Each row comes from the steps of one walk. Every step used is in the known rows, and no mark comes twice. Write the walk behind each row, first mark first.
Known rows
basop/meru/giki: [-4.79  1.85  1.87  3.89  2.11  3.76  5.43 -1.02 -1.27  1.41 -1.28  1.82
  1.55  3.37 -3.00 -3.38  0.47  3.45  0.02 -1.21  2.76]
giki/limu/linev: [ 6.39 -2.03  0.46 -1.07  3.06  2.06  1.61  0.54  4.46  2.42  3.69  0.22
  3.38 -1.14  0.78  5.09 -3.65  4.47  2.43 -1.45 -2.34]
limu/basop/meru/giki: [-4.09 -0.48 -0.95  1.72  2.67  1.22  1.54 -4.90 -3.60  2.52  0.16  2.73
 -0.06 -2.14 -0.26 -4.63  0.63 -2.24 -2.29  1.60 -3.43]
limu/basop: [ 4.13  0.10 -2.94  1.83  1.51  2.41  0.53 -1.47 -0.08  0.71  0.01  0.00
  5.64 -4.73  0.02 -2.86  4.03 -4.71  1.54 -1.89 -4.35]
limu/rubez/meru/basop: [-5.15 -0.14 -2.21  1.30 -2.97  1.54 -3.59  0.82 -2.75 -3.83 -5.90 -1.19
 -1.55  2.72  1.58 -4.41  2.96 -2.64 -2.17 -2.23  4.24]
linev/limu/rubez/meru/giki: [-4.64  5.94  4.22  0.66 -7.15  2.30 -3.95 -1.47  1.35  0.56 -3.08  3.14
 -8.88  0.04  2.34  2.87  3.12  2.51 -0.92 -3.75  2.41]
limu/basop/meru: [-2.52  0.67 -1.57  1.12  2.25  1.00  4.98 -1.43 -1.85  1.22 -2.27  0.11
  3.37 -3.50 -1.76 -3.52  2.00 -1.21 -0.84 -0.11 -1.53]
giki/meru/basop/limu: [-4.55 -3.79  1.17  2.81  1.31  1.58 -1.28  3.14 -0.96  3.17 -0.04  0.92
 -0.52  2.23  0.90 -1.23 -1.93 -2.13 -0.97 -3.19  0.50]
mefoz/rubez/limu/linev: [ 3.37 -1.33 -2.07 -3.62  2.16 -3.22  2.35  3.90  0.69 -4.96  5.63 -6.48
  5.59  0.24 -1.44  1.97 -0.34 -0.79 -1.05 -1.13  0.67]
basop/limu/rubez/meru: [-2.59  4.31 -2.71 -3.28 -3.01 -0.88 -0.75  4.72  0.92 -3.79 -6.19  0.65
 -2.07 -0.49 -0.61  0.65 -0.60  4.20 -0.38 -1.12  5.18]
basop/limu: [ 5.15  2.20 -0.94  0.87  0.89  0.04  1.35  4.44  3.45  0.32 -1.61  0.14
  3.71 -1.81 -1.90  0.86  0.34  3.17  4.12 -1.25  0.91]
basop/limu/linev: [ 6.13  0.68 -1.85 -1.59  5.05 -0.07 -0.93  3.37  7.31  1.25  2.47 -1.02
  4.74 -4.11  0.26  2.28 -4.88  6.10  2.16 -1.92 -1.69]
linev/limu: [ 3.80  5.36  4.45  3.67 -3.77  3.18  1.18  1.33  5.48  3.30 -0.97 -0.37
 -0.24 -2.38 -0.04  4.22  5.66  2.94  4.92 -6.04 -0.36]
giki/limu/basop/meru: [-0.81 -1.66  0.57 -1.53  0.52 -1.19  4.77 -2.67 -2.79  3.58 -0.80  2.62
 -1.51 -2.63 -0.04  1.76 -0.58 -0.29 -0.66  3.41 -3.52]
mefoz/rubez: [ 1.96  1.40 -1.53 -1.21  1.72  0.34  3.98  3.95 -1.90 -7.07  0.67 -4.33
  6.10  1.62 -4.44  1.74  7.30 -0.02 -0.06 -3.84 -0.17]
mefoz/rubez/meru/basop/limu/linev: [-1.75 -1.67 -0.42 -5.35  4.51 -6.69 -5.71  2.47  1.66 -5.80  1.19 -6.64
 -3.05  0.14 -0.41  1.13 -2.48  1.43 -3.31  3.35 -1.10]
limu/linev: [ 5.79  0.67 -1.85  1.68  5.28  4.64  1.66  1.79  6.15  0.23  2.90 -2.59
  8.52 -1.99 -1.08  0.39 -1.23  3.93  2.21 -5.37 -0.13]
rubez/meru/basop: [-1.36  0.93  1.46  3.34  0.17  0.36 -2.88  0.66  2.32 -1.02 -5.08 -4.66
  0.21  3.30 -1.73 -4.41  1.39 -1.87  2.68  1.16  4.93]

Which walk is each row?
[ 4.93 -1.23 -2.59  1.40 -1.99 -1.74  0.70 -0.83 -0.74  1.73  1.38 -1.25
  4.64 -3.01  1.00 -3.49  0.69 -7.47  2.64  1.53 -0.28]	rubez/limu/basop
[-3.00 -2.49 -0.09 -0.86 -4.91 -0.76 -3.32 -0.72 -3.26 -0.91 -3.61  1.72
 -5.67  3.43  2.77  0.74  0.08 -1.43 -1.97  1.50  1.63]	giki/limu/rubez/meru/basop
[ 3.39 -1.67  2.63  2.64 -0.79  2.67 -0.57 -2.69 -0.73  3.11  3.11  4.52
 -0.55  3.16  0.19  2.06 -0.24  0.02  2.20  0.92 -2.57]	meru/giki/limu
[ 3.39 -3.45  0.93  1.36  0.00  0.75 -3.48 -6.57 -2.74  4.70  4.25  5.55
 -2.52 -1.45  2.74  0.85 -0.37 -4.71  0.11  3.38 -7.52]	meru/giki/limu/basop
[-3.94  2.86 -1.58 -2.42 -2.66 -0.51 -3.62  1.53 -0.28 -2.43 -3.80  3.06
 -5.08  0.65  0.95  0.05 -2.07  2.84 -1.51  0.43  3.38]	basop/limu/rubez/meru/giki
[ 6.25 -0.48 -1.39  0.71  1.29  0.30  1.96  2.42  5.12  1.01  3.87 -3.77
  7.25 -1.03  0.12 -0.35 -4.44  0.17  3.26 -1.84  3.45]	rubez/limu/linev
[-2.73 -1.77 -0.08  1.19 -1.23 -2.56  2.38 -3.63 -3.44  3.47  1.69  1.29
 -0.43 -0.92  1.08 -5.23 -2.64 -5.58 -1.12  4.30  0.60]	rubez/limu/basop/meru/giki
[ 4.53 -2.95  1.78  0.80  2.83  2.27 -1.98 -3.69  2.25  4.28  6.36  3.52
 -0.10  0.61  2.08  3.44 -4.95  2.37  0.69  0.49 -4.61]	meru/giki/limu/linev
[-2.71 -1.82 -2.09 -4.30  0.08 -5.93  4.78  1.23 -5.81 -4.59  1.62 -4.36
  1.09 -0.78 -1.73 -1.28  2.13 -4.75 -3.96  2.79  0.24]	mefoz/rubez/limu/basop/meru
[ 2.54 -0.29 -1.39 -1.65 -1.24 -3.45  3.97  4.63 -2.45 -6.08  2.32 -5.30
  4.62  2.26 -3.04  0.50  4.43 -3.00  0.62 -0.36  2.85]	mefoz/rubez/limu
[-2.76 -0.37  0.89 -5.83  0.20 -4.51 -2.97 -3.52 -4.14 -4.21  1.89 -0.85
 -6.07  1.26 -1.80  2.85  0.94 -3.25 -3.93  6.09 -3.48]	mefoz/rubez/meru/giki/limu/basop
[-0.72  0.62  1.20  0.84  0.23 -3.10 -5.09  1.72  3.35  0.03 -4.77 -3.11
 -3.01  1.24 -0.46 -2.67 -1.82 -0.18  2.21  3.87  3.48]	rubez/meru/basop/limu
[-3.33  7.50  3.03 -0.01 -7.50  2.17 -0.69  1.64  2.81 -0.99 -5.45  0.25
 -5.60 -1.24  1.23  3.73  4.65  4.17  0.22 -5.56  4.10]	linev/limu/rubez/meru
[-7.26 -1.19  1.34  0.02 -2.33  1.93  3.80 -2.17 -5.87  1.29 -1.01  6.10
 -4.38  3.81  0.86  0.28 -1.10  3.18 -3.43  0.19  0.75]	basop/meru/giki/limu/rubez
[-3.31 -1.69  2.81  0.07  3.49  1.38  3.62 -2.83  0.66  3.90  2.91  3.24
 -1.70  1.87 -0.18  1.74 -5.76  6.29 -1.74  1.83 -0.83]	basop/meru/giki/limu/linev
[-0.79  0.63  2.35 -1.15 -0.93 -0.57 -3.05 -5.12  0.24  2.24 -0.80  1.94
 -5.15  0.67 -0.44  0.90 -2.83 -2.21  0.03  5.75 -0.88]	rubez/meru/giki/limu/basop
[ 0.22 -4.85 -3.27  1.13 -1.76 -1.61 -6.29  1.18 -3.45 -0.23 -1.10  2.24
 -1.93 -0.77  5.12 -3.19  1.23 -3.27 -1.48 -1.20 -3.30]	meru/basop/limu/rubez
